What can hang from each mark:
deno: botok dupokis
peger: paro
botok: deno paro vefo
dezumed: dupokis peger
vefo: botok
dared: botok
dupokis: deno dezumed
paro: botok dupokis peger

In the rows, zero is written as 128.
Known rows, with every way that one mark hangs from another:
[paro [botok vefo] [dupokis deno] peger]: [121  97  60 156 107 252 147 146 198 135 142  96 108 107 166 185 114 118
 120 157 110 144 129 168]
[dezumed [dupokis deno] peger]: [157 115 159 135 131 164 133 125 110 101 131 101 107 158 105 141 132 146
 127 141 139 181 128 101]
[dared [botok paro]]: [124 156 161 146 149 129 131 141 135 110 110 101 115 111 117 126 123 108
 135 132 134 145 146 146]
[peger [paro [botok deno] [dupokis dezumed]]]: [136 143 110 127 128 249 142 145 158 137 150  98 120 105 130 139 109  92
 147 160 140 151 141 142]
[deno [botok [paro peger] vefo]]: [113 134  97 174 141 170 139 125 159 119 137  77 143 135 134 119 152 128
 136 128 119 131 118 147]
[botok deno paro vefo]: [ 96 143 129 149 134 162 139 135 124 152 119  82 130 169 108  98 142  94
 170 106 115 144 123 168]
[deno botok dupokis]: [156 152 136 167 164 162 137  99 169 104 149  84 125 108 111 122 147 158
 133 133 148 123 109 117]
[deno dupokis]: [150 140 152 144 145 145 130 115 142 126 135 107 120 115 112 128 138 142
 137 133 145 127 117 135]
[deno botok [dupokis dezumed]]: [156 157 125 144 177 186 143  89 165 105 133  77 115 101 122 119 144 149
 131 151 146 122 111 125]
[dupokis [deno botok] dezumed]: [125 145 102  99 165 227 155 105 142 120 110  84 101 107 162 136 140 114
 126 153 132 153 108 133]
[peger [paro [botok deno]]]: [125 144 127 131 129 207 138 143 133 134 154 102 140 129 121 130 109  97
 159 138 140 158 129 129]
[peger [paro [botok deno vefo] dupokis]]: [135 141 107 155 121 232 137 156 156 150 160 101 136 140 119 137 114  96
 157 137 133 158 138 143]
[dezumed dupokis peger]: [164 114 155 144 130 128 123 125 109  95 142 101 126 157  90 127 131 153
 132 141 136 166 127  97]
[vefo [botok [deno [dupokis dezumed]]]]: [134 148 141 116 162 158 146  97 143 111 123  88 123 121 102 107 116 120
 142 132 143 143 110 125]
[peger [paro dupokis]]: [147 137 139 142 119 198 130 156 137 143 156 124 134 114 126 137 134 107
 136 141 149 145 140 128]
[dezumed dupokis [peger paro]]: [169 125 172 150 126 157 124 139  98 105 152 110 136 168  88 128 129 140
 138 145 149 177 139  89]
[dezumed [peger paro]]: [158 134 152 145 124 145 127 143  99 118 146 112 145 139 117 120 142 116
 135 127 149 164 125 103]
[vefo [botok deno [paro dupokis]]]: [119 140 135 137 135 154 144 127 157 111 127  89 124 103  99 106 124 108
 143 120 138 143 130 143]
[deno [botok vefo] [dupokis dezumed]]: [154 160 108 154 176 185 143  93 162 122 128  72 126 132 120 116 147 143
 139 142 132 130 107 133]
[botok [deno dupokis] vefo]: [125 142 138 156 146 169 136 116 135 153 134  87 123 176  98 111 137 118
 161 111 125 137 108 146]
[vefo [botok paro]]: [123 145 130 125 139 116 138 125 134 108 117 100 140 103 111 105 126 119
 141 123 137 150 125 135]
[dared [botok [paro dupokis peger] vefo]]: [122 136 130 178 135 165 133 152 162 125 116  98 114 127 127 144 126 109
 122 139 119 135 151 164]
[vefo [botok deno [paro dupokis peger]]]: [110 122 128 146 127 169 145 125 168 109 132  88 123 100 113 121 123 111
 130 132 133 134 131 145]
[paro botok [dupokis deno] peger]: [123  92  76 146 105 250 148 141 201 119 146  98  97  74 169 189 112 123
 110 167 123 138 132 159]
[deno [botok paro vefo] [dupokis dezumed]]: [143 169 117 162 174 185 145  99 163 119 117  67 123 120 117 107 151 137
 146 141 132 126 122 151]
[paro botok]: [130 128  93 121 130 160 132 132 152 117 143  98 133 101 134 138 110 123
 144 138 125 149 119 144]
[botok paro vefo]: [113 144 116 148 128 138 131 143 121 147 114  98 141 149 120 108 144 107
 157 114 116 146 128 166]
[paro botok [dupokis deno dezumed]]: [138 126  77 109 133 250 149 133 183 123 124  92  90  70 160 167 109 111
 126 168 124 153 134 163]

Rows:
[101 101  91 138 119 207 143 124 168 113 152  85 121 114 144 153 108 113
 136 147 118 132 116 151] : [paro [botok deno] peger]
[166 142 149 132 154 157 134 104 129 114 119  94 112 110 117 124 140 139
 129 149 144 133 118 127] : [deno [dupokis [dezumed peger]]]
[ 84 120 119 160 121 181 143 134 136 148 124  83 130 164 124 114 142  97
 154 120 110 132 124 171] : [botok deno [paro peger] vefo]
[133 159 167 139 171 169 140 112 145 111 115  90  98 129 109 127 115 111
 135 142 140 137 131 134] : [dared [botok [deno [dupokis dezumed]]]]
[110 112 123 150 108 209 144 144 166 129 124 103 100  86 152 153 146 115
 118 149 131 128 144 167] : [botok [paro [dupokis deno] peger]]
[142 138 141 136 120 225 138 156 136 148 145 123 120 115 138 147 133 103
 132 141 151 157 140 130] : [peger [paro [dupokis deno]]]
[124 134 142 137 130 188 141 132 147 121 122  79 100 107 113 111 140 100
 143 139 132 132 139 159] : [botok deno [paro [dupokis [dezumed peger]]]]
[115 127 121 134 130 132 140 123 142 102 119  99 140  99 126 119 126 122
 127 132 134 141 126 137] : [vefo [botok [paro peger]]]
[124 156 148 124 158 154 148 103 145 109 109  82 119 108  98  97 123 114
 149 131 142 140 124 140] : [vefo [botok [deno [dupokis dezumed]] paro]]
[141 131 125  95 146 197 147 118 112 120 101  96  99 117 154 138 137 108
 122 148 133 167 113 129] : [dupokis deno [dezumed peger]]
[125 100 100 159 122 240 147 130 192 117 150  97  99  91 164 172 144 133
 100 156 133 127 123 139] : [paro [dupokis [deno botok]] peger]
[112 155 149 167 144 167 139 123 137 147 120  80 121 164  93 100 143 110
 170 111 126 132 127 169] : [botok [deno dupokis] paro vefo]
[110 156 168 146 151 148 137 135 138 111 114  90 107 129 105 118 120  97
 144 125 134 144 141 148] : [dared [botok deno paro]]
[147 137 113 143 117 216 133 157 157 133 160 112 134 101 128 146 113 109
 141 150 143 152 142 135] : [peger [paro botok dupokis]]
[133 148 120 197 153 177 142 108 175 117 134  74 131 124 118 122 157 150
 136 132 133 116 121 147] : [deno [botok [paro peger] vefo] dupokis]
[128 135 121 127 127 178 137 139 152 130 116  97 110  81 132 122 140 109
 133 150 130 126 143 168] : [botok [paro [dupokis dezumed]]]
[123 164 187 163 160 149 138 124 148 110 113  88  99 124  95 119 123 112
 145 128 142 136 143 147] : [dared [botok [deno dupokis] paro]]
[101 121 106 157 118 158 135 142 132 142 119  96 140 144 138 123 145 111
 141 127 112 133 128 169] : [botok [paro peger] vefo]
[140 142 101 147 118 246 142 162 155 150 148 111 128 127 140 155 115  99
 147 143 134 169 140 145] : [peger [paro [botok vefo] [dupokis deno]]]
[135 129 136 132 146 197 142 115 140 109 139  93 107 147 115 140 130 148
 133 145 138 165 121 112] : [dezumed [dupokis [deno botok]]]
[143 146 123 155 132 237 141 151 148 146 151 109 129 132 136 140 139 108
 137 134 144 160 132 127] : [peger [paro [dupokis [deno [botok vefo]]]]]
[136 152 139 143 136 212 138 136 141 133 153 101 133 129 112 131 113 108
 159 139 147 153 131 129] : [peger [paro [botok [deno dupokis]]]]
[112 112  90 165 128 210 144 118 174 129 147  79 124 144 131 151 113 123
 145 142 114 130 115 157] : [paro [botok [deno dupokis] vefo] peger]
[127 143 150 123 156 188 142 102 138 132 127  88 105 129 111 115 133 115
 146 138 140 127 113 141] : [botok [deno [dupokis dezumed]]]
[160 124  66 141 128 202 136 138 169 121 133  83 119 109 137 144 113 118
 134 155 111 154 130 155] : [paro [botok vefo] [dupokis [dezumed peger]]]
[107 137 123 161 123 184 139 146 152 153 128  83 117 151 106 109 142  96
 159 114 116 136 135 174] : [botok deno [paro dupokis] vefo]
[108 134 107 154 141 209 152 124 155 128 120  84 118 131 154 139 149 119
 132 130 125 150 117 148] : [dupokis [deno [botok [paro peger] vefo]]]
[144 165 131 188 161 162 138 109 167 119 132  74 131 129 104 107 155 147
 151 122 135 127 120 144] : [deno [botok paro vefo] dupokis]
[117  93  83 158 106 233 143 135 203 115 161  87 108  91 143 166 109 118
 124 158 121 122 130 157] : [paro [botok deno] dupokis peger]
[ 98 142 143 167 145 165 140 140 142 127 112  86 115 159 118 127 123  96
 140 126 118 141 138 159] : [dared [botok deno [paro peger] vefo]]
